Each row comes from the steps of one path. Every step used is in the known rows, and no mark comes twice. Write the path behind each row, first mark first.
Known rows:
vata/mored: [  8   3   1   6   4   5  -6   5   0  -4  -2 -19 -12   4  -6  13  -1  16
   8   1   1   7]
gubil/mivel/tuza: [  0   6 -12   3 -11   2  12   6   9  -7  -6 -21  -4 -14 -11  10  15  20
  19   0  -3  -1]
tuza/mivel/fevo/namu: [ 11  22 -22 -30 -11  -9  18  10  25   1  -5  -5 -29   8 -12   9  13   6
  16   0   3   2]
vata/namu/fevo: [ -5   7  -1 -13   1  -4  -2   8   0   1  -3 -16 -14  -4 -17  -4  -4   8
   8   9   2   6]
gubil/mivel/fevo/namu: [ 14  15 -23 -17 -20  -8  10   2  13  -6  -7 -12 -18  -9 -14   1  14  15
  15   9  -2  -6]
vata/namu/gubil/mored: [  4   4   8   0   2  11  -2  -4 -18  -3   7 -25 -28   8 -10  -8  -5  19
   4  -2   4  16]
mivel/fevo/namu/gubil: [ 18  14 -16 -19 -17  -1  13   2   6  -1  -2 -10 -33   0 -16  -4   9  19
  13  -7   2  -3]
vata/mored/fevo/namu/gubil/mivel: [ 11   2 -19   4  -3   9  -6 -16  -6  -4  -5 -13 -34  -7 -24  -7   0  21
  32  -1  -1  10]
mored/gubil/mivel/fevo/namu/vata: [  4  10 -12  -8 -17  -1   4   6   8 -10  -3  -4 -38 -21 -11 -14  23  19
   9   7   7  -1]
gubil/mored/vata/namu/fevo/mivel: [-13  25   4 -13  18   6   6   8 -13   4   5 -22 -20   1   0 -12 -11  -4
  16  11  17   9]
vata/namu: [  0   3   3  -8  -4  -3   0  10   0  -5  -3 -18 -19   3 -12   8   1  13
   2   5  -2   8]
gubil/mored/vata: [ -2  13   9   5   7   7   6  11 -10  -4   3 -20 -20  -2   5  -2   3  11
   4   2   8  -1]
tuza/mivel/fevo/namu/gubil/mored/vata: [  4  25 -10 -22   0  10  18   6   3   2   3  -8 -45  10   0 -14   7   5
  22  -5  15   3]
namu/gubil/mored: [ 12   4   1   8   5   9   3   0 -15   0   6 -24 -25   5  -7  -1   1  23
   6 -12   3   9]
tuza/mivel/fevo: [  7   9 -14 -23  -2  -5  16  16  14  -3  -4  -9 -19   9  -7  12   8  10
  20   0   0   5]
mored/vata/namu/fevo: [-16  11   6 -12   7   3   1  17  -3  -2  -6 -14 -22  -8  -8 -13  -2   1
  12  13   8   1]
mored/vata: [ -4   7   4   2   5   3   7  22  -2  -3  -6 -13 -22  -5  -1   6   9  10
   7   2   1  -3]
vata/mored/fevo/namu/gubil: [ 13   8 -12  -1  -4   8   0 -12  -4  -2  -2  -9 -39  -1 -21  -5  -5  19
  25  -7   3   8]
gubil/mored/fevo: [  9   7  -3   2  -1  -3  11  -7 -11  -8   4 -16 -21  -5 -11   1  -3  19
  13   0   2   4]
fevo/namu/vata/mored: [  3  19  -2   5   0   9 -11   6  16  -1  -3 -17 -37  -1 -18   9   7  14
  -1  -7  11   3]
fevo/mivel: [  9  12 -13  -5   8  -4  13  17   2   6  -1 -19 -17   6  -8  21   2  11
  11  -5  -2  10]
mored/gubil/mivel: [  6  -7  -5   8  -1  -3   1   8 -10  -6  -3 -10 -17 -15  -3  -4  16  19
  12   8  -5  10]

Write each row's path:
[  4  10 -18   0 -16  14   6 -20   2  -9  -5 -14 -28 -14 -22  -9   3  23
  39  -4   3   3] | vata/mored/fevo/namu/gubil/mivel/tuza
[ -1   4   6  13   9  13 -13  12   5  -5  -3 -21 -25   0 -12  12   3  19
   4  -6   8   8] | namu/vata/mored
[  6  16 -13  -3   0  10  26 -11 -12  -2   6 -20 -24  -2 -11  -1  -5  22
  34 -16   8   8] | namu/gubil/mored/fevo/mivel/tuza
[  7   0  -3   3   1   3  -1  -4  -6 -11  -3 -13 -18  -3 -12   8  -7  17
  23   2   0   6] | vata/mored/fevo
[ -2  17  -5 -12  -4  13  20 -15 -16  -6   7 -21 -28   2 -13  -7 -11  17
  33  -7  10  14] | vata/namu/gubil/mored/fevo/mivel/tuza
[ -3  16 -10 -19  11  -3   5  11  -1   7  -2 -19 -16   3 -15   3  -8   3
  15   6   5  12] | vata/namu/fevo/mivel
[  6  17 -18 -10  14  -6  12  14   3  10  -1 -17 -13  -1 -13   9  -1   8
  18  -3   4   5] | namu/fevo/mivel
[-10  13  17  -2   3   8   1   8 -12  -6   3 -21 -24   1   3  -8  -3   5
   2  11  10   5] | gubil/mored/vata/namu
[  5  22   1   2   2  12   7   2  -9   4   4 -17 -42   0  -4 -13   6  13
   5  -8  11  -1] | fevo/namu/gubil/mored/vata
[  5  10  -6  -7   8   9   9 -11 -23  -2   7 -20 -35   8 -15  -6 -16  15
  25  -2   7  20] | vata/namu/gubil/mored/fevo/mivel
[  5  14 -20  -2 -16   6  12  -2  10  -1  -5 -18 -25 -12 -20  -2  17  22
  20 -10   0  -1] | fevo/namu/gubil/mivel/tuza
[  5  10 -24  -5 -18   4  17 -12   5  -6  -7 -11 -31 -20 -27  -7  13  24
  35  -7  -1  -2] | mored/fevo/namu/gubil/mivel/tuza
[  7  21  -6 -11 -12   7  -4   3  18  -8  -2 -13 -34  -2 -14   3   6  14
   7   0  13  -4] | mivel/fevo/namu/vata/mored
[  1   8   9  11  10  16   5   9 -18  -1   4 -20 -30   1   2 -10   2  16
  11  -8   9   4] | namu/gubil/mored/vata
[ -8  18  -8   1   3  16   9   0   8  -8  -3 -18 -26  -7 -15  13  -3  16
  31 -10  13   6] | namu/vata/mored/fevo/mivel/tuza
[  2  17 -18 -11  -7  -2  28   2   5  -4  -2 -13 -16  -9 -14  14   2  16
  32  -7   1   1] | mored/fevo/mivel/tuza
[ 11   3 -25   0  -6   0   6  -6  -3  -1  -7 -10 -38 -11 -28  -5   9  21
  27  -4  -5   4] | mored/fevo/namu/gubil/mivel
[  1   7  -2  13  -1  10 -15   1   2  -6  -3 -10 -39 -15 -10  -9  14  17
   7   4  10  10] | fevo/namu/vata/mored/gubil/mivel
[  4  17 -19 -11 -14  -2   2   9  19  -7  -7 -15 -32 -11 -20   1  18  17
  10   3   5  -7] | gubil/mivel/fevo/namu/vata
